Each row was made from one walk, in order. Every step used is in the known rows, and no mark comes twice. Write each row's walk.
Known rows:
mipu/keto/sotum/tobop/delimib/vegav: [ 0.06 -0.34  0.86 -1.23  0.72 -0.29  0.51  1.07 -0.48  1.11  0.88  0.69
 -2.73  1.31  1.07  0.08  0.62  5.80 -1.67  1.47 -0.29  1.75]
bobur/poga/delimib: [ 0.66 -0.32  1.56 -0.56  0.38  1.47 -0.74  0.97 -0.78  2.55  1.33  0.13
 -2.04 -0.15  2.09  1.50  0.28  0.64 -0.96  2.22 -0.76  1.82]
delimib/tobop: [ 0.21 -0.55  1.13 -1.32  0.68 -0.02  1.39  0.76 -0.90  1.96 -0.47  1.02
 -2.71 -0.26  0.74 -0.03  0.50  1.78 -1.50  0.67  0.91  1.86]
nadu/keto/tobop/delimib/vegav: [ 0.28 -0.72  1.27 -1.75  1.10 -0.04  0.18  1.01 -1.30  1.05 -0.54  1.13
 -3.26  1.33  0.86 -0.28 -0.29  2.15 -0.65  0.70 -0.54  2.20]
keto/tobop/delimib/vegav: [ 0.37 -0.70  1.77 -1.47  0.99  0.25  0.95  1.23 -1.43  1.72 -1.62  0.94
 -3.36  1.20  0.84 -1.23 -0.30  2.08 -1.98  1.20  0.01  1.81]
mipu/keto/tobop: [ 0.53 -0.21  0.80 -1.40  0.70 -0.82  0.17  0.89 -0.86  1.66  1.21  0.89
 -2.47 -0.20  1.05 -0.24  1.16  3.28 -1.55  0.71  0.07  1.61]
poga/bobur: [ 0.27 -0.24  1.02 -0.65  1.27  0.00  2.27  0.77 -0.38  1.25  1.14  0.28
 -1.76 -0.31  0.79  1.44  0.43 -1.34 -1.71  1.00 -0.05  1.63]
keto/tobop: [ 0.49 -0.37  1.37 -1.48  0.52  0.14  1.18  1.15 -0.94  2.08  0.66  0.65
 -2.75 -0.29  0.65 -0.47  0.25  1.28 -1.27  0.53  0.46  1.71]
nadu/keto: [ 0.43 -0.36  0.66 -1.12  0.67 -0.18  0.32  1.17 -0.55  1.63  1.74  0.63
 -2.25 -0.36  1.06  1.66  1.12  0.83  0.39  0.26 -0.58  1.58]
mipu/keto/sotum/tobop/delimib: [ 0.15 -0.02  0.76 -1.27  0.54 -0.23  0.09  1.34 -0.43  1.17  2.37  0.51
 -2.17  0.82  0.99  0.21  0.74  5.26 -1.53  1.32 -0.64  1.58]
bobur/poga/delimib/vegav: [ 0.57 -0.67  1.69 -0.54  0.59  1.37 -0.26  0.67 -0.82  2.50 -0.36  0.35
 -2.67  0.40  2.18  1.33  0.17  1.21 -1.11  2.39 -0.37  2.02]
mipu/keto/sotum/tobop/bobur/poga: [-0.14  0.05  0.34 -1.38  0.96  0.14 -0.04  1.18 -0.35  1.73  3.71 -0.47
 -2.04  0.16  1.56  0.42  0.25  5.30 -2.08  1.44  0.14  2.75]
sotum/tobop/delimib/vegav: [ 0.08 -0.63  1.65 -0.97  0.22  0.81  1.32  0.88 -1.25  2.39 -0.77  0.25
 -3.00  1.16  0.85  0.43 -0.42  3.40 -2.71  1.00 -0.12  1.61]
mipu/keto/sotum/tobop/bobur/poga/delimib/vegav: [-0.12 -0.31  0.65 -1.20  1.19  0.62  0.29  0.83 -0.47  1.29  2.28  0.07
 -2.53  1.30  1.96  0.66 -0.28  5.20 -2.05  1.94  0.12  2.92]
bobur/poga/delimib/tobop/sotum: [-0.05 -0.54  1.08 -1.35  0.71  1.79 -0.44  0.83 -0.94  2.20  0.56  0.91
 -2.37  0.55  1.95  0.64  0.04  1.97 -1.83  1.85 -0.06  2.50]
bobur/tobop/keto: [ 0.09 -0.47  0.80 -1.28  0.51 -0.37  1.21  2.02 -1.28  2.38  1.59 -0.11
 -2.31 -0.02  2.06  0.23  0.81  1.14 -2.50 -0.41  0.47  2.26]
sotum/tobop: [ 0.19 -0.30  1.25 -0.99 -0.22  0.69  1.54  0.81 -0.73  2.73  1.49 -0.05
 -2.41 -0.31  0.68  1.20  0.12  2.57 -2.02  0.34  0.32  1.47]
delimib/vegav: [ 0.40 -0.76  1.25 -0.72  0.75 -0.03  1.71  1.06 -0.67  2.34 -1.09  0.61
 -2.99 -0.03  1.17  0.72  1.12  1.27 -1.02  0.92  0.45  1.37]
bobur/tobop: [ 0.22 -0.46  0.90 -1.19  0.08  0.25  1.50  1.73 -1.07  2.82  1.10 -0.03
 -2.57 -0.45  1.34  0.11  0.43  0.61 -2.14  0.32  0.19  2.13]
keto/mipu: [ 0.74 -0.31  1.56 -0.60 -0.05 -0.08  1.37  1.36 -0.37  2.62  1.16  0.79
 -2.26 -0.64  0.92  0.05  0.55 -0.80  0.31  0.46  0.46  1.40]

Write each row's walk:
[ 0.26 -0.19  0.83 -1.19  1.18 -0.65  1.00  2.18 -0.23  1.06  2.49  0.44
 -1.99  0.10  1.70  0.57  1.62  2.01 -0.32  0.29  0.44  1.53]
tobop/keto/sotum
[ 0.31 -0.50  1.52 -1.11  0.88  0.87 -0.74  0.65 -1.19  1.86  0.55  0.58
 -2.22  0.56  2.43  0.85 -0.03  2.04 -1.76  1.62  0.18  2.50]
bobur/poga/delimib/tobop/keto
[ 0.20 -0.11  0.56 -1.57  1.42 -0.29 -0.46  1.06 -1.17  2.01  2.10 -0.06
 -2.32 -0.06  1.70 -0.55  0.32  3.47 -2.57  1.21  0.23  2.80]
mipu/keto/tobop/bobur/poga
[ 0.46 -0.50  1.84 -0.97  0.48  0.76 -0.54  0.61 -1.00  2.06  0.68  0.84
 -2.26  0.60  2.35  0.21 -0.56  1.01 -0.91  1.41  0.60  2.70]
bobur/poga/delimib/tobop/keto/mipu
[ 0.07 -0.49  1.01 -1.20  1.54  0.81  1.96  1.14 -1.23  1.23  0.56  1.03
 -2.49  0.89  1.43  0.26 -0.46  0.36 -2.09  0.93  0.67  2.42]
poga/delimib/tobop/bobur
[ 0.12 -0.25  1.12 -1.67  1.33  0.73  0.50  1.34 -1.29  2.44  1.67 -0.40
 -2.59 -0.14  1.38 -0.78 -0.70  1.51 -2.51  1.08  0.68  3.02]
keto/tobop/bobur/poga
[ 0.02 -0.25  0.25 -1.79  0.88 -0.39  0.29  1.31 -0.77  1.64  1.61  1.20
 -2.39  0.17  1.18 -0.35  1.62  3.67 -1.94  0.34  0.01  1.72]
mipu/keto/tobop/sotum
[ 0.41 -0.67  1.53 -0.75  0.99  0.19  0.87  1.54 -1.16  1.99 -1.56  0.70
 -2.89  0.91  1.27  0.07  0.67  1.49 -1.68  1.46 -0.49  1.28]
tobop/delimib/vegav
[-0.34 -0.51  0.27 -1.58  0.29  0.75  1.59  2.18 -0.99  2.77  1.58  0.31
 -2.49 -0.03  1.47  0.00  0.91  1.12 -2.64 -0.12  0.17  2.23]
bobur/tobop/sotum
[-0.25 -0.08  0.83 -1.46  0.84  1.17  1.06  1.48 -0.36  2.08  3.41 -0.81
 -2.30  0.17  1.15  0.32 -0.70  3.48 -1.93  1.27  0.60  2.93]
keto/sotum/tobop/bobur/poga
[ 0.26 -0.54  1.41 -1.30  0.67 -0.77  1.32  0.99 -0.91  1.73  0.19  1.24
 -2.47  0.20  1.37 -0.62  0.31  1.12 -0.88 -0.27  1.61  2.20]
delimib/tobop/keto/mipu
[-0.01 -0.39  0.84 -1.03  0.92  0.18  2.59  1.00 -0.80  1.67  1.26 -0.10
 -2.06 -0.08  1.02  0.69 -0.37 -1.32 -2.88  0.61  0.16  2.50]
poga/bobur/tobop
[-0.17 -0.18  0.98 -1.16  0.59  1.28  0.83  1.02 -1.07  3.12  2.50 -1.13
 -2.23 -0.14  1.40  0.84 -0.82  2.80 -3.26  0.88  0.53  2.79]
sotum/tobop/bobur/poga
[-0.03 -0.37  0.67 -1.56  0.71 -0.37  1.39  2.35 -0.76  1.65  2.47  0.00
 -2.36  0.27  1.89 -0.25  0.76  1.90 -1.61 -0.08  0.57  2.50]
bobur/tobop/keto/sotum
[ 0.20 -0.40  1.38 -1.34  1.07  0.89 -0.57  0.99 -0.70  1.19  1.32  0.69
 -2.27  0.81  2.29  0.43 -0.11  2.73 -0.94  1.89  0.31  2.71]
bobur/poga/delimib/tobop/keto/sotum
[-0.11 -0.69  1.20 -1.03  1.32  0.29  2.42  1.08 -1.25  1.33 -0.77  0.16
 -2.60  1.22  1.18 -0.07 -0.82 -0.60 -3.57  1.21 -0.26  2.64]
poga/bobur/tobop/delimib/vegav
[ 0.56 -0.30  1.39 -0.73  0.47 -0.77  1.06  1.69 -0.61  2.11  1.71  0.63
 -1.97 -0.18  1.76  0.25  1.07 -0.10 -0.21 -0.32  0.75  1.52]
tobop/keto/mipu
